(in the rows, 128 means zero)
Known rows, with every step that occurs
C-E: [176 115 131 133 119 125 114 109 129 198 115 128 135 115 147 110 158 56 126 120 118 119 106 140 145 132 130 159 105 139]
Z-N-B-J-C: [176 96 143 140 156 110 103 114 123 128 100 107 80 110 150 98 130 146 92 182 79 129 178 143 195 123 199 134 128 116]
G-C-E: [171 131 121 139 106 141 126 109 140 201 134 141 159 121 138 113 154 57 127 149 127 133 131 155 111 133 144 156 117 127]
X-R: [169 121 142 104 163 128 105 145 111 133 78 136 140 124 156 120 130 105 118 136 151 109 134 116 194 135 123 156 95 106]
N-Z-J: [157 106 113 154 167 108 111 93 125 155 112 96 102 127 169 123 170 95 111 149 139 131 113 116 180 152 129 141 99 129]
J-B-N-Z: [135 111 130 96 111 90 130 98 118 133 119 107 108 133 169 133 163 109 110 142 112 146 123 118 126 173 140 117 99 111]
B-N: [155 140 140 95 158 132 121 94 100 152 107 143 143 121 157 123 140 118 126 142 118 134 122 119 140 142 118 160 99 129]
C-J: [164 127 122 132 134 146 119 109 113 168 116 117 124 108 153 118 149 62 126 165 121 118 136 105 147 124 108 142 125 123]
B-J: [173 120 126 131 139 127 106 113 104 153 100 132 134 113 149 122 133 131 118 145 122 118 134 122 195 116 148 170 112 112]
G-C-U: [162 144 126 150 143 148 140 95 130 137 137 142 146 124 116 123 156 72 144 167 121 133 128 135 91 147 142 160 118 121]
X-R-U-C-E: [171 144 145 105 141 128 106 140 114 107 114 108 125 122 166 121 177 50 123 90 104 91 136 140 181 115 106 146 88 133]
Z-J: [174 120 124 168 180 107 131 103 111 167 104 124 108 121 152 115 159 117 117 146 134 129 127 122 163 137 113 172 103 133]
B-J-Z-N: [166 127 118 142 146 119 106 94 125 125 77 107 71 128 162 130 112 168 112 152 84 148 148 120 227 125 178 162 100 125]
R-U-C-J-Z-N: [149 169 113 137 143 143 123 77 116 95 114 62 35 127 178 137 153 74 132 139 62 136 160 109 202 109 116 131 108 156]
U-C-G-R-X: [163 136 146 39 120 110 153 97 119 176 101 131 140 85 164 117 122 131 156 151 125 153 153 153 141 114 111 154 130 153]
E-C-G-R: [162 120 128 67 73 125 164 90 132 187 85 136 146 86 159 120 127 122 129 160 159 143 172 110 130 140 128 158 113 135]
U-C-G: [172 118 134 80 110 131 138 96 114 149 106 122 145 105 151 126 150 105 125 146 143 142 143 155 103 109 114 156 113 155]
B-N-Z-J: [148 123 124 121 184 112 112 89 118 137 120 113 120 128 178 124 174 122 96 154 117 143 117 111 152 164 121 137 86 125]
Z-J-C-G-R: [186 95 139 101 122 89 164 109 139 181 107 144 133 86 150 100 141 138 111 208 134 161 167 168 70 158 92 146 126 135]
N-B-J-C-G: [203 72 155 119 85 100 101 120 122 177 125 122 131 86 140 106 140 126 98 197 99 118 177 170 87 124 171 126 144 120]
N-Z: [147 109 118 113 134 126 100 92 122 162 105 98 115 128 165 132 146 75 134 141 144 125 97 119 186 146 140 132 107 127]
R-G: [161 133 126 134 125 128 87 101 94 185 109 120 127 119 152 113 123 72 163 135 134 102 131 147 121 111 110 151 127 141]
Z-N: [153 132 124 128 187 131 124 95 114 134 82 121 93 124 153 116 123 112 123 137 118 140 125 118 189 134 149 167 106 142]
U-C-J-Z-N-B: [151 126 127 139 130 136 122 81 135 124 109 73 37 124 171 122 158 90 96 164 81 151 181 112 203 108 160 106 111 147]
X-R-G-C: [163 149 133 114 128 143 83 142 109 142 105 145 160 131 149 113 115 86 139 163 150 100 172 156 107 113 126 140 128 104]
E-C-G: [177 116 128 109 87 132 134 102 119 179 94 118 137 93 153 128 140 114 135 148 144 118 162 113 130 130 143 164 118 144]
X-R-U-C: [161 155 142 98 165 127 113 131 94 83 94 106 110 128 170 133 155 83 132 106 129 94 144 126 213 111 99 148 95 124]
X-R-U-C-J: [162 156 136 102 156 146 109 140 97 74 115 100 112 113 172 126 171 50 120 133 108 89 163 106 186 106 84 129 113 120]
R-X: [172 137 138 124 160 110 109 107 104 196 102 113 112 108 154 119 124 110 169 131 108 111 116 126 204 125 133 164 128 136]
G-C: [159 144 119 129 132 142 134 99 123 171 117 141 147 128 138 124 135 94 140 166 148 134 141 142 137 130 135 160 120 118]

Rows
[160 141 128 81 78 123 152 80 115 176 104 112 120 85 166 126 135 86 149 138 131 115 162 109 131 140 107 155 124 140]	E-C-G-R-U
[160 144 113 137 120 159 127 107 125 168 135 132 144 113 141 119 149 63 127 193 130 131 161 123 117 122 120 138 139 112]	G-C-J
[158 153 112 143 102 160 95 106 109 183 149 123 150 113 147 110 136 40 149 189 121 109 176 142 61 103 112 126 156 121]	R-G-C-J
[162 113 135 62 102 117 149 92 125 195 96 150 155 93 149 114 120 104 133 163 152 153 136 140 84 144 109 154 118 136]	C-G-R
[186 84 148 152 137 108 95 126 143 152 119 106 91 103 147 87 153 109 80 162 54 126 171 158 170 126 204 131 128 126]	Z-N-B-J-C-E
[167 131 129 148 126 144 145 100 124 127 106 111 113 107 135 128 163 91 144 132 121 108 140 87 175 145 147 170 108 135]	E-C-U
[155 142 139 86 150 107 136 98 116 201 90 134 120 101 162 112 109 120 165 146 121 135 125 123 214 135 121 160 127 127]	G-R-X
[160 151 128 154 121 150 107 95 116 149 150 134 150 120 120 114 143 49 168 160 114 112 141 156 39 125 130 150 138 130]	R-G-C-U
[162 119 135 146 155 71 161 107 107 139 116 137 101 127 158 119 176 155 94 151 100 152 153 120 107 162 106 156 93 119]	Z-J-B-N
[159 109 122 145 92 103 147 122 115 164 122 112 98 112 150 120 164 71 118 162 110 130 154 107 122 137 113 128 132 113]	C-J-B
[167 131 141 109 141 130 75 143 96 145 88 130 144 122 157 111 117 82 141 135 141 88 148 141 138 115 110 144 112 116]	X-R-G
[155 127 113 146 81 118 158 119 128 161 142 127 120 120 137 120 164 71 117 193 118 142 179 126 90 138 125 130 144 100]	G-C-J-B
[166 149 140 132 140 152 92 139 118 108 127 145 165 125 125 112 134 63 146 162 122 101 159 148 59 129 123 144 125 109]	X-R-G-C-U
[156 132 118 136 150 120 123 82 129 145 76 101 61 134 161 130 116 133 131 141 103 153 130 121 205 139 153 156 97 142]	J-Z-N
[169 122 143 61 120 100 137 100 119 215 100 137 143 79 155 112 108 122 160 156 118 144 132 140 118 136 116 156 138 140]	C-G-R-X
[190 79 151 121 129 105 103 116 127 144 110 112 102 88 145 98 126 144 86 197 76 133 187 164 102 125 197 130 140 129]	Z-N-B-J-C-G
[191 109 149 62 102 93 129 127 127 186 105 139 144 67 152 102 102 168 142 201 90 142 174 169 131 131 139 146 158 120]	B-J-C-G-R-X
[156 149 118 133 108 147 96 97 107 184 127 133 147 127 143 116 122 71 168 164 139 115 153 163 86 110 128 147 142 126]	R-G-C
[184 79 126 123 124 90 115 108 140 163 125 96 114 99 159 116 165 112 108 196 125 142 141 166 78 161 126 117 124 139]	N-Z-J-C-G
[175 100 143 147 131 113 90 103 105 170 111 119 118 111 148 114 146 113 102 149 112 108 148 120 191 116 176 144 116 110]	N-B-J
[158 113 135 152 139 107 107 77 131 167 88 89 45 134 159 122 128 115 116 146 96 143 141 119 197 138 181 130 98 140]	J-Z-N-B
[187 89 148 143 112 105 100 119 118 162 117 112 109 106 144 105 144 129 108 183 101 111 169 151 187 124 172 127 135 108]	N-B-J-C
[152 89 114 168 129 65 138 105 128 153 118 89 75 133 166 126 182 110 103 151 126 142 127 122 156 167 135 125 100 117]	N-Z-J-B
[176 102 138 160 96 106 91 92 122 188 105 102 81 124 157 129 139 136 109 157 100 124 152 121 210 121 183 135 109 111]	N-B-J-Z
[150 142 120 169 102 145 84 83 132 179 139 87 71 126 157 108 128 59 126 199 74 131 204 136 85 111 166 97 148 133]	R-G-C-J-Z-N-B
[172 124 141 74 89 101 142 95 121 179 120 123 124 84 151 113 128 84 152 171 116 130 148 170 70 150 87 134 140 138]	J-C-G-R-U
[191 109 141 145 132 121 123 125 127 107 123 126 127 100 125 115 151 121 126 181 81 119 141 143 143 141 149 157 128 115]	B-J-C-U
[135 114 122 101 101 109 131 107 122 133 139 103 110 119 174 128 179 78 96 170 91 145 144 99 103 165 121 97 114 106]	C-J-B-N-Z
[159 134 135 79 106 114 135 82 109 185 113 126 131 90 157 120 129 65 149 138 124 126 123 137 76 142 89 149 121 140]	C-G-R-U
[148 150 131 87 108 124 146 89 124 156 125 113 120 109 167 115 168 41 138 101 111 127 128 144 167 121 92 148 102 149]	G-R-U-C-E
[174 100 135 124 142 102 111 114 148 152 147 109 123 115 172 106 192 98 85 170 81 145 128 155 111 174 127 119 99 135]	B-N-Z-J-C-E
[194 96 139 98 95 114 128 117 124 176 113 127 137 93 139 114 132 109 132 185 127 130 147 177 73 141 118 140 137 140]	J-C-G
[158 113 129 159 131 125 105 83 136 158 106 81 43 120 163 115 142 77 102 171 72 139 166 98 175 128 163 113 119 134]	C-J-Z-N-B
